Known rows, with every step that occurs:
j -> g -> u -> b -> s: [  8  -3  -4  -3 -39  21  -1 -11  15  20  -9  14 -16 -14  -4  14  -8  11
   2   3]
s -> u -> g: [-30 -15 -10  12 -15  19  -3 -16  26 -12 -14  11  -7  10   0   1   1  21
  22   6]
j -> b -> u -> g -> s: [  8 -21  -2   6 -18  33  37 -17  18   8  -9   5  -9   7  -3 -18  -9  29
  20  11]
e -> j: [-10  13 -18  12 -13  -9 -12  -1  27  10  -5   9  -6 -14  -3 -12 -15   6
  17   7]
j -> b: [ -4  -1  -8   9 -17   4   7  -3   6 -13  -4   7  -6  -4  -5  -8   6  15
  27  15]
e -> g -> s: [-10 -16 -23  16 -16  24  37  -3  -8   5 -12   8  -9   3  -1 -26  -1  22
  12   6]
s -> j -> g -> b: [ -8  26   5  20  -7  12 -19 -13  23 -13  -2  17 -12 -11   2  -1   8  -2
  25  13]
b -> u -> g: [  7  -1 -19   8  -8  15  -1 -14  17  17  -3   8  -8  11   3  -8 -12  25
  16   1]
u -> g: [ -8  -1 -14   8 -12  16   0 -15  12  -3  -4   8  -8  10   2 -13   0  22
  16   6]
e -> j -> b -> s -> u: [-35 -13  -2  13 -46   2   0  -4  44   7 -15   7   1 -15  -8   2 -12  11
  23  14]
j -> g -> b -> s: [ -3  17 -18  22 -40   7 -26 -13  13  12   0  15 -11  -7   0  -6   8   3
  15   8]
e -> g -> u -> b -> s -> j: [-13  -1  -5  -2 -27  24  30  -6  10  12 -10  13 -11 -13   3  12 -14  21
   3   2]
j -> b -> s -> u -> g: [-34 -26   1  10 -44  24   9 -19  29  -6 -13   7  -2   9  -4   3   3  28
  23  13]
j -> g -> s -> u: [-23 -24  -1  22 -22  27  12 -10  26  -6 -21  13  -9   0  -4 -10   4  10
  20   5]
j -> b -> s: [ -8  -3 -13  11 -43   5  11  -5   8   4  -3   8  -2  -4  -3 -12   4  20
  19  15]
b -> s -> j -> g: [-14   1   4  15 -34  16   3 -12  26   8  -2  17  -1   0   1  -8   3  11
  11   9]
b -> u -> g -> s: [  3 -11 -17  12 -13  27  28 -17  17  19  -9   8 -10   9   2 -23 -13  25
  10   0]
e -> g: [ -7  -6 -24  11 -10  10   9  -2  -7   4  -5   9  -7   5   0 -13   0  23
  17   8]
s -> j -> b -> u -> g: [  2  -5  13   2  -7  26  21 -17  30  -4  -4   9  -5   6   1  -3  -8  27
  27  12]
b -> s -> j -> g -> u: [ -4  14   6  10 -32  18  12 -13  28  11  -9  16   0  -1   0  17  -5  11
  13   2]

Rows:
[-23  18 -18  22 -27  10   5  -8   4   4  -2  13  -7  -7   7 -12   2  15
  14   9] : e -> g -> b -> s -> j
[  9  30 -34  20  -7  -6 -20  -2   9  12  -1  10 -14 -12   4  -5  -6   6
  22   1] : g -> b -> u
[ 3  4  6  8 -6  8 18 -2 21 -5 -2 11 -4 -6  0 -2 -7 17 28 10] : s -> j -> b -> u
[-23  13 -12  17 -30   3  12  -5  20   4  -3  15   0  -4   5 -12   1  14
   9   4] : b -> s -> j
[-31 -29 -18  21 -18  26  33  -3   4  -4 -23  10  -8   4  -1 -13   0  22
  18   5] : e -> g -> s -> u
[-12 -11 -13  13 -17  28  29 -19  13   0 -11   8  -9   9   0 -27   0  23
  11   6] : u -> g -> s
[  2  11 -15  -5 -11   8   5  -1   7   0 -10  11 -17 -20  -1  14 -10  10
  10   1] : g -> u -> b
[-32   6 -15  18 -13  14 -22 -18  26 -17 -12  11 -14   1   1   5   5  12
  26   7] : s -> u -> g -> b
[  8  25   0  20  -3  10 -18 -10  28   6   1  16 -13 -10   3   3  -3   2
  25   6] : s -> j -> g -> b -> u
[  3   8  20  -5  -6  26   8 -11  26  -7 -10  17 -17 -17  -2  21  -8   5
  12   6] : s -> j -> g -> u -> b
[-17  -4  11  16 -15  21  47  -6  17 -21 -11  11  -4  -7  -3 -20   5  15
  22  16] : g -> s -> j -> b
[-21 -33   5   8 -22  34  13 -11  27  -4 -20  15 -20 -15  -5 -10  -1   5
  10   5] : j -> g -> s -> u -> b
[-24  34 -17  24 -28  -1  -4  -7  19  -1   0  16  -8 -13   6 -10   5   5
  13   7] : g -> b -> s -> j
[-14   7   9   9  -9  10  18  -4  18 -23  -5  12  -3  -6  -2  -5   6  14
  28  16] : s -> j -> b
[-26 -20   6  19 -23  20   4  -9  48   7 -22  12  -7 -12  -8  -7 -14   2
  18   6] : e -> j -> g -> s -> u
[-28 -13 -11   4 -14   9  -8  -3  19 -10 -14  14 -18 -18   0   0  -2   9
  15   3] : s -> u -> b
[ 16  23 -11  18 -11   1 -38  -8  36  27  -2  10 -15 -20  -4   1 -19  -4
  23   8] : e -> j -> g -> b -> u
[  1  16  12   7  -8  18   8 -11  26  -5 -11  15  -3  -1  -1  21  -5   9
  20   5] : s -> j -> g -> u
[-31 -17  -9  15 -45   8   8  -3  20  -6 -15  10  -1  -3  -5   2   6  20
  25  12] : j -> b -> s -> u
[-15  28 -35  24 -36  -7 -16  -5   6  10  -1  12 -11 -12   3 -12   7   8
  15   6] : g -> b -> s
[-10  20 -21  14 -10  12 -18 -18  11  -8  -1   9 -15   0   2  -9   6  13
  21  10] : u -> g -> b
[-13  15  -3   0 -29  13  21  -5  23   7  -9  16 -11 -20   3  13 -11  12
   3   1] : g -> u -> b -> s -> j
[-29   8  -8  25 -42   3 -38 -11  49  16 -12  14  -9 -19  -5   8  -8  -3
  20   9] : e -> j -> g -> b -> s -> u
[ -6   5  10  12  -8  16  -1 -11  24  -9  -4  16  -4  -1   0  -6   2   7
  18   9] : s -> j -> g
[  2   4 -22   6 -10  13  17  -2  -7   7 -13   9  -6   2  -2  13  -6  23
  18   3] : e -> g -> u
[-26   5 -14  26 -42   9 -28 -10  27   4 -10  15 -10  -8   0   6   8   4
  21   7] : j -> g -> b -> s -> u
